Every row comes from one small tree of marks. The marks that hang from a mark follow it in brackets, in alphabetical order. Every link used is in the known rows. Which tree was each row made from?
Known rows
kuned[rira[metaf[fule narila]]]: [  1  -1  11  44   9  -2  -9   2  -1 -13  -1   1  20   5  -6 -15   0   4
  -3  11  11  15 -15  -4 -16  15 -10   4  -9  15 -26  -3  10   9  11   4
   1  -4  13  28  11  -7  23  20   2   2   2 -16   7  14  11  11]
tisofus[numem[metaf[narila]] vopuf]: [  5   3  17  31  15   5   1  21 -20 -12  -3 -10  23  -9 -17   1 -11  16
   8   3  11   0 -20 -35  -6   3 -12  -7  -6  25 -20  17  10   4   7   4
   7 -16  29  17  33  -4  11  11   0 -25  -2 -11   1 -11   4  12]
vopuf[tisofus[numem[metaf[fule narila]]]]: [ -8   5  29  38   5   6 -11   7 -18  -7  -2  -9  13  -8 -10  -5  -1  18
   0   9   6   6 -10 -29  -4  17 -11   2   1   8 -28  19  20  13   2   2
  16 -17   0  22  24 -13  15   5 -10 -12  -5 -24  12  -3  -4  16]
tisofus[numem[metaf] vopuf]: [  3   3  14  21  20   4  13  30  -7  -7   2 -16  21  -5 -23   5 -15  18
   7  11   8  -1 -19 -36  -6  -1 -12  -3 -11  27 -16  13  14   3   4   5
  11 -17  35   8  36  -5  11   0  -2 -20   4  -2   1  -9   6   1]
rira[bika[vomun[bupe]] metaf[narila]]: [  1 -10  -6  29   3  15   1  21   6  -3 -11   7  25   1  -9 -18 -14  17
  14   9  21   4   0  -4   2  15  -6  -5   4  -6  -1   9 -15   4  17  19
 -17   1   4  19  20  -5  31   5  -6  -3  36  -4  -3  18   8 -16]
bika[rira[metaf] vomun]: [-11 -12   4  20  17   9  15   0   9   5  -3  -1  16  11 -19 -21  -6  15
  12  14  13   4  -7  -7  -2  19  -5   9   2   9 -14 -10  -9   9   8  17
  -7   7  16  29   6  -1  12  -3   5   2  17  -6   0  14   5 -11]
numem[tisofus[vopuf]]: [  1   1  -8  37  13  13  17  17   3   0  -2 -18  22   6 -18  -3  -2   9
   7   9   9  -3 -14 -27 -23   9 -19   4   0  34  -8   6  12   1  15  13
  10 -17  24  12  16   3  22   1  -3 -10   4   3  10  -2   3  -1]
vevu[ligi[fule narila]]: [ 11   7  -8  17   4  -6  -6   9  -9   1  -1  -3   5   1   7  -5  -4   4
   0  11   4  14  -9  -2 -19   5  -7   6  -7   5  -6  -1 -13   2  -8  11
   2 -13  10  16  30  -9   8   1  -2  -6  -5  -9  -2 -13  17  -3]
vevu[ligi]: [  0  -4  -4  35  10   4   8  19  -4   0   0  -5   1  10   2  -6 -14   9
   3  14   6   5 -12 -11  -5   4  -7   6  -4  14  -2  -7  -6   7   4  15
  -1 -14  19  19  18  -1  21  -1   3  -1   8 -10  15  -4   5  -3]
ligo[metaf[fule[ligi] narila]]: [ -4  -4  -1  38   3   3 -16   8  -5   4  -1   5  11 -13   7 -14   5  11
  11  10  20  19  -8 -13  -6  22  -7   2  -7  12 -13   8   3   0   5   9
  -9 -17   9  27   8 -11  20  18  -3   2   0 -21  12  10  -3   8]
tisofus[numem vopuf]: [  5  -2   7  26  19   8  16  26  -4 -12   1 -16  18  -2 -20  -4  -9  12
   5  14  16   5 -25 -29 -18  -3 -18   1  -2  26 -10   9  11  -2  10  15
  12 -16  35  11  39  -8  11  -3  -2 -12  -2  -1   3   1   3   1]
vomun[bika[rira]]: [ -8  -8  -8  19   4  11  17   8  17  -6  -2  -4  12  14  -3  -6  -9  11
   3   8  27   7  -6 -12 -14  15  -9  10 -11   8  -6  -8   8   2   7  22
  11   7  24  24   3   5  25  -6  -7   7   1  -7  11   4   4   1]
metaf[fule numem]: [ -8   4   5  23  13  15  -4  17  -4 -15   8 -16   0  -2 -22 -13   4   5
  -6  25  11  19 -19 -11 -13  13 -11  11   6   6 -14   2  21   1   4  10
   4  -9   9  22   2  -7  22  -5   0   5  -9  -9  22   7   5   0]
ligo[metaf[fule narila numem]]: [ -4   7  14  35  17   9 -14   4  -4 -13   2  -6   5 -15 -16 -19   7  11
  -8  16  22  28 -14 -20 -14  26  -9   3   0  17 -16  15  20   4   5  11
  -7 -13   9  33   7  -9  21   4   3   4  -8 -23  14  12   3   7]
numem[metaf tisofus[vopuf]]: [  0   7   0  33  15  10  16  20   2   6  -3 -22  26  -1 -21   4  -6  13
   9   7   4 -12  -6 -31 -11  14 -12   1  -4  33 -13  10   7   9   6   7
   9 -14  25   6  18   5  24   4  -5 -18   6   5   3 -15   6  -2]
fule[ligi[narila vevu]]: [  4  -4 -19  32   0  10  -2  25 -10  11  -4  -3   8  -7  11   3  -9  10
  15   3   3  -4  -4   1 -13  12   6  11   0  15 -14  -3  -7 -15   4  18
 -10 -15   8  25  26 -17   4   6 -17   0  10 -14  12   2  11  -7]
kuned[rira[bika metaf[narila]]]: [  0  -8  -2  41   9   3  -6  14   2 -12  -6  10  30   5   5 -14 -14   3
  -2   2  12  -2  -4  -3  -6  13   1  -1 -13  17 -20 -11  -9   9  15  15
  -5  -1   9  26  20  -7  18  18   0   5  23  -5   2  15   9  -6]
numem[metaf tisofus]: [ -5   8   2  40  13  11   5  17   8  10  -2 -17  14  -1 -13  12  -8  17
   4  13   8 -11   0 -25  -5  23  -6   6  -4  23 -15   8   1   9   6   2
   6 -13  20   9   8   5  24  -2  -7  -6  14  -5   8 -15   2  -4]
vomun[bika]: [  1   1  -6  26   2  10   6  22  17   0  -4  -6   6   6  -5   0  -7  11
  -2  13  25  10  -7 -10 -15  13  -4   6  -7   9  -4  -4   5  -4  12  15
   0  -2  30  13  15   1  28  -3 -11   5   3  -7  10   4   2   0]
tisofus[numem[metaf[fule narila]] vopuf]: [ -1   6  21  27  14   4  -4  18 -22 -18  -2 -14  26 -10 -19   0  -6  14
   2  11   9  11 -21 -30  -8   4 -11  -3  -3  17 -24  21  21   9   0   0
  16 -20  25  13  26  -9  11  13   1 -27 -17 -16   4  -6   6  19]
numem[tisofus]: [  0  -1  -6  41   6  11   5  16  15   3  -3 -14  11   3  -7  -2  -4  14
   2  13  10  -3  -8 -21 -21  18  -9  10   6  22  -8   4   9   5   9   7
   9 -15  15  13   6   2  21  -3  -6   3  10   0  11  -3  -2  -3]
tisofus[numem[metaf[narila]]]: [  1   4  19  34  13   7 -12  15 -14  -8  -6  -9  14  -8  -7   4 -12  20
   2   9  13   2 -16 -22  -7  11   2  -3  -3  14 -26  15   4   5   1   2
   4 -18  22  23  26  -6  13   4  -3 -16   5 -17   2  -8  -3  10]
ligi[narila]: [ 12   0  -2  36  12   7   6  20   2  -2  -5  -8   6  -1  -1  -8 -11   9
   3  12   9   6  -9   4 -26  13  -4   8  -3  15  -4   8  -5  -1   8  20
  -1 -15  12  18  25  -7  10   0 -14  -3   3 -13  11  -1  11  -5]
vopuf[tisofus[numem]]: [ -5  -4  16  37   8  10  10  20  -4   1  -2 -11   4  -4 -10 -10  -2  18
   2  10  15  -4  -9 -26 -14   9  -8   6   4  15 -14   6  16   2  10  19
  15 -13  12  16  30 -13  14  -8 -13   2   9  -8  15   4  -3  -1]
vopuf[tisofus[numem[metaf]]]: [ -9   4  25  34   9   8   6  21  -6   2  -1 -14  10  -5 -14  -1  -9  23
   4  11   8  -9  -2 -31  -1  11  -9   3  -1  20 -21  10  11   6   3  12
  12 -15  14  15  31  -7  14 -10 -13  -5  12 -10   8  -4  -1  -5]
bika[rira]: [ -7  -8  -1  32  11  11  20   5   3  -3   0  -9   6   9  -1 -12 -11   6
   7   7  17   1  -7  -6 -16  10  -8  12  -2  14  -9  -8   5   5   4  18
   8  -3  13  24   0  -1  10  -3  -3   3   7  -8  12   5   3  -6]
rira[bika[vomun] metaf[fule narila]]: [-11  -1   3  32   5   7 -12   6  -4  -9  -7   9  28   0 -12 -21  -5   8
   4  14  10  18  -8  -6   0  18  -3   1  13  -7 -14   2  -4  14  12  13
 -16  -1   2  24  22 -14  16  17  -1  -2  12 -13   3  15   8   1]
bika[rira[metaf[fule]] vomun[bupe]]: [-19  -7   5  10  11  13  17   1   9   1   2  -9  19   9 -18 -17  -4  15
  16  17  20  23  -2  -4  -5  17 -18  11   3  -3  -8   3   2   7   7  10
  -1   2   3  23 -10  -5  29  -7   4   3  15  -4   5  20  10  -8]
kuned[rira[bika[vomun]]]: [  0  -7  -8  25  10  10  14  10  24   2  -2  -2  19  15 -10 -20 -12   9
  -7   8  16 -10   5   2 -14   9 -10  10   6  10 -11  -8  -2   0  16  21
   2   5  25  17  12  -7  17   1 -12  -4  11   3   8  16  10  -4]
kuned[rira[bika[vomun] metaf[numem]]]: [ -5  -6   5  15  15  12   7  13  13  -7   0  -1  18   5 -22 -22  -9   8
  -8  15  14  -7  -2 -10   4  17  -7   6  -1  14 -22  -7  -1   2  10  24
 -12  16  20  30  18  -9  17   0   1   6  21   6   4  23  14 -14]

Write each row's tree
[-21 -13  -7  19   3   7  -1   8 -12   2   2   5  18   2   3  -8   0   3
  20  18  10  17 -13  -7   4  15 -13   6 -10   4 -14  -9  -2   5   2   9
   1  -5  -3  34   3  -9  20  13   1   9  12  -8  11  13   7  -6]  bika[rira[metaf[fule[ligi]]]]
[ -8  -6  -3  25  11  10   5  18  12   4  -7   6  27   4 -12 -18 -13  13
   6  18  14  -1   0  -6   7  13  -5  -1   5   3  -8  -5 -17   5  12  19
 -22  -1  13  15  26 -10  15   4   2   5  26   1   1  14   6 -17]  rira[bika[vomun] metaf]
[ -7   3  12  30  11  10 -15  12 -16 -18   1  -5  12  -7 -18 -15   4   6
   1  23  11  26 -25 -12  -2  18  -6   0  -4   7 -21   6  12   8   1   6
 -10  -7  -1  34  15  -8  24   9   5   5  -2 -16  11   9  11   2]  rira[metaf[fule narila numem]]
[ -3   7  11  34   8  12 -13   6 -11 -21   5  -8   4  -8 -15 -15   6   6
  -7  19  15  19 -25  -9 -16  17  -3   8   4   9 -15   5  19   2   4   8
  -3 -13   2  30   4  -7  23   7   4   0 -14 -18  20   7   1   8]  metaf[fule narila numem]
[-22  -9 -23  24   1   7 -10  29 -15   2   0  10  24   0   7  -1  -6   6
  17  13  -2   9  -3 -13  18  12   5   7  -2   2 -12 -10   0  -2   0  10
 -16 -16  -7  19  29 -22  10  19   0  15  22  -2   8  15  14 -13]  rira[bika metaf[fule[ligi[vevu]]]]
[  3  -4 -11  22   3  19  18  25  18   3  -4  -7  14   7  -9 -17 -16  17
   6  13  18   1   8  -3  -6   9 -11   7   9  -5   8   5 -11  -4  12  21
  -6   1  15  10  10  -5  28  -9 -13  -5  25   1   5  14   7 -21]  rira[bika[vomun[bupe]]]
[-12   8   8  38  20  14 -19  -4   1  -9   5 -11   7 -15 -17 -13  13  12
  -5  13  19  21 -10 -26 -18  36 -13   7   7  19 -16  22  22  12   6  10
  -2 -10   5  33   2  -5  25   3  -1   6  -7 -22  18   5   0   9]  ligo[metaf[fule narila numem[tisofus]]]
[-17  -8 -11   2   6  12  11  16   5  -8   4  -3  20   8  -5  -3  -4   8
  12  15  23  34  -3 -12  -5  21 -19   9 -19  -4  -3   2   8   3   7  14
   4   4   0  19  -6   0  42  -5  -4  14  11  -8   9  13  14  -7]  vomun[bika[rira[metaf[fule]]] bupe]
[-16   9  -9  30   0   7 -10  17   0  13  -2 -12  17  -5  -5  14   0  10
   6  16   1   1  -1 -23   1  23 -14   7  -3  11 -16  12   4   5  -2  -3
   6 -18  14  18   0  -5  29  13  -6  -6   7  -4  10  -7   0   7]  numem[metaf[fule[ligi]] tisofus]
[ -1   6  -8  24  20  16  14  21  -1  -8   2 -24  14  -6 -31  -7   2   9
   0  14  12  -2 -22 -32 -16  13 -18   4   5  34  -9  10  16   0  10  14
   6 -10  22  19  11   4  24  -4   1  -5  -3   3  15  -1   6  -5]  metaf[numem[tisofus[vopuf]]]
[ -4  11   4  33  10  12  -1   8 -12  -4  -3 -15  29  -6 -18   4   1   9
   3   8   4   8 -13 -28 -14  21 -15   2   3  22 -21  19  13  15   3  -4
  11 -18   8  11   9   2  27  21   0 -22 -10 -11   3 -11   6  20]  numem[metaf[fule narila] tisofus[vopuf]]
[-10  10   2  28  17  10   9  17  -4   0   5 -19  28  -1 -24   7  -2  11
   4  10   3   8  -9 -26  -8  18 -19   3  -2  24 -19  19  20  11   0  -1
  12 -16  13   4   8   1  25  11  -3 -16  -4  -1  10 -13   7   6]  numem[metaf[fule] tisofus[vopuf]]
[ -5 -10  -1  26  12   8   8  15  20   3  -4   6  26  11 -12 -19 -13   8
   0  12  10  -6   5  -6  -3  15  -4   4   0   8 -17 -12 -12   4  14  22
  -9   9  26  20  20  -8  15   5  -1   2  25   7  -1  20  14 -11]  kuned[rira[bika[vomun] metaf]]
[  5   7  -3  35  14  16   2  10  -8 -12  -1 -15  19  -8 -23  -9   6   8
   1   8  12  -5 -27 -30 -20  19 -13   0   7  27 -13  14  17   5  10  16
   3  -8  18  32  16   5  26   5  -2 -12  -3  -5  14  -1   5   4]  metaf[narila numem[tisofus[vopuf]]]
[-11  -8   5  34   5   6  -2  -6 -15 -14  -2   3  21   4  -4 -18   0   6
  11  10  13  24 -18  -3  -7  22  -6   6  -3   8 -20  -1   7  15   5   8
   2  -5  -6  35   3  -5  15  12   3  10   3 -19   9  10   6   8]  bika[rira[metaf[fule narila]]]
[ -7   2   9  11   5   4   4  27 -17  -3   2 -13  23 -13 -12  10  -4  12
  10  15   2   7 -14 -32   4  -1 -21  -1 -11  15 -20  14   8  -7  -3  -3
  10 -20  30  13  31 -14  14  12  -2 -23  -4   0   2  -4   9   6]  tisofus[numem[metaf[fule[ligi]]] vopuf]
[ -7  -8 -14  12   5  17  24  16  19  -4   1  -9   8  12  -1  -4  -9  11
  11   5  35   9   1 -11 -13  16 -15  11 -12   5   4  -4   7  -9   9  23
  12   6  18  17  -9   6  39 -15 -12   8  11  -7   9   6   9  -8]  vomun[bika[rira] bupe]
[ -1 -11   6  26  10  12  13  -2   6   0  -5  -2  15   7 -10 -20 -11  15
  18  10  25  12  -3  -7  -6  21 -10   3   1   5 -11   2  -9   5  14  19
  -7   6   4  37   1   1  28  -2   0  -5  24 -11   2  16   6  -9]  bika[rira[metaf[narila]] vomun[bupe]]
[ -7  -6 -16  17  -2   7 -10  27 -17   0  -5  14  28 -14  13  -3  -2   0
  14  16   2  15  -2  -1   3  17  -6   2 -14  -1  -5   6 -17   0   2  14
 -15 -11  -9  22  35 -23  15  18 -10   6  14  -5   4   8  12  -7]  rira[bika metaf[fule[ligi[narila]]]]
[  1  -9   4  39   9   5  -2   5  10  -1  -9  10  28   7  -6 -21 -12   8
  -1   5  12  -4   2  -2  -3  19  -2   1   0   9 -19  -9 -12   6  13  18
 -12  10  21  32  23  -6  16  15  -3  -4  24  -1   0  19  12  -5]  kuned[rira[bika[vomun] metaf[narila]]]
[ -5   8  21  31  12   4 -15  11 -16 -11   0  -8  15  -9 -12   0  -6  17
  -1  13  10  15 -15 -26  -6  12  -6   2   0   6 -26  19  16  10   0  -3
   7 -18  19  23  19 -12  14   9  -3 -18  -5 -18   8  -8  -1  20]  tisofus[numem[metaf[fule narila]]]
[-12  10  -5  26  14  16  -1  11  -2 -10   9 -19   6  -4 -23  -5  10   8
  -4  20   8  12 -16 -21 -15  25 -17  13  11  17 -16  10  21   5   1   7
  10 -13   9  26   0  -4  28  -3   0   2  -6  -3  18   2  -1   3]  metaf[fule numem[tisofus]]
[ -8   5  -6  31   3  11 -18  12 -20 -11   0  -4   1 -11  -4  -7   9   9
   6  10   5  11 -19 -15   3  17   6   7   8  10 -24   3  19 -12   3   9
  -7 -14   0  38   9 -17  16  13   1  -2  -1 -22  20  11   6  10]  metaf[fule[ligi[vevu]] narila numem]
[ -6  11  -6  24   1   7  -7  16  -6  11  -2  -8  23 -14   5  13   1   9
   6  14   3   6   1 -12 -11  30 -10   9  -4  13 -15  19  -8   0  -6  -1
   5 -17   2  18  13  -9  23  12 -17 -12   1 -10  10 -10   5  12]  numem[metaf[fule[ligi[narila]]] tisofus]
[ -8  13  -1  37  10  16 -17   3  -5 -16   4 -14  11  -9 -17  -9  10   4
  -4  15  12  16 -22 -17 -17  28 -13   9  13  13 -19  18  23   3   6   3
   4 -12   3  31  -2  -3  26   5   2  -3 -16 -15  19   2   0  11]  metaf[fule narila numem[tisofus]]
[ -9  -8   2   7  20  17  20   8   9  -4   3 -10  11   3 -25 -19  -5  14
  16  17  23   9  -7  -9   2  21 -15   9  -2   5  -6   2  -2   0  11  24
 -11  10   7  33  -3   3  31 -19   3   6  27   3   5  20  10 -24]  bika[rira[metaf[numem]] vomun[bupe]]
[ -5  11  -3  32  11  14  -1   5 -18 -16   4 -17  17 -10 -28 -11  10   4
  -4  12  10  12 -28 -29 -21  20 -16   6  10  23 -19  16  30   6   4   8
   6 -13   8  29   8  -2  29  10   3 -12 -19 -10  17   3   5  15]  metaf[fule narila numem[tisofus[vopuf]]]
[-19  -9 -13  16  -2   5  -7  22  -2   8  -3   8  25   0  -4 -12  -3   9
  14  20   8  13   0  -7  16  11 -10   4   2  -9  -7  -7 -15   2   2  13
 -20  -4   8  19  24 -19  19  17  -3   2  21   1   3  14   4 -11]  rira[bika[vomun] metaf[fule[ligi]]]
[ -5 -11  -5  13  10  16  24   3  17   4   1 -16   6   9 -15 -20  -9  18
  13   9  26   4   1  -3 -14  15 -17  13   8   1   1   2  -1  -3   8  19
   8   3  16  23 -10   5  26 -17  -8  -5  15  -4  10  14   4  -9]  bika[rira vomun[bupe]]
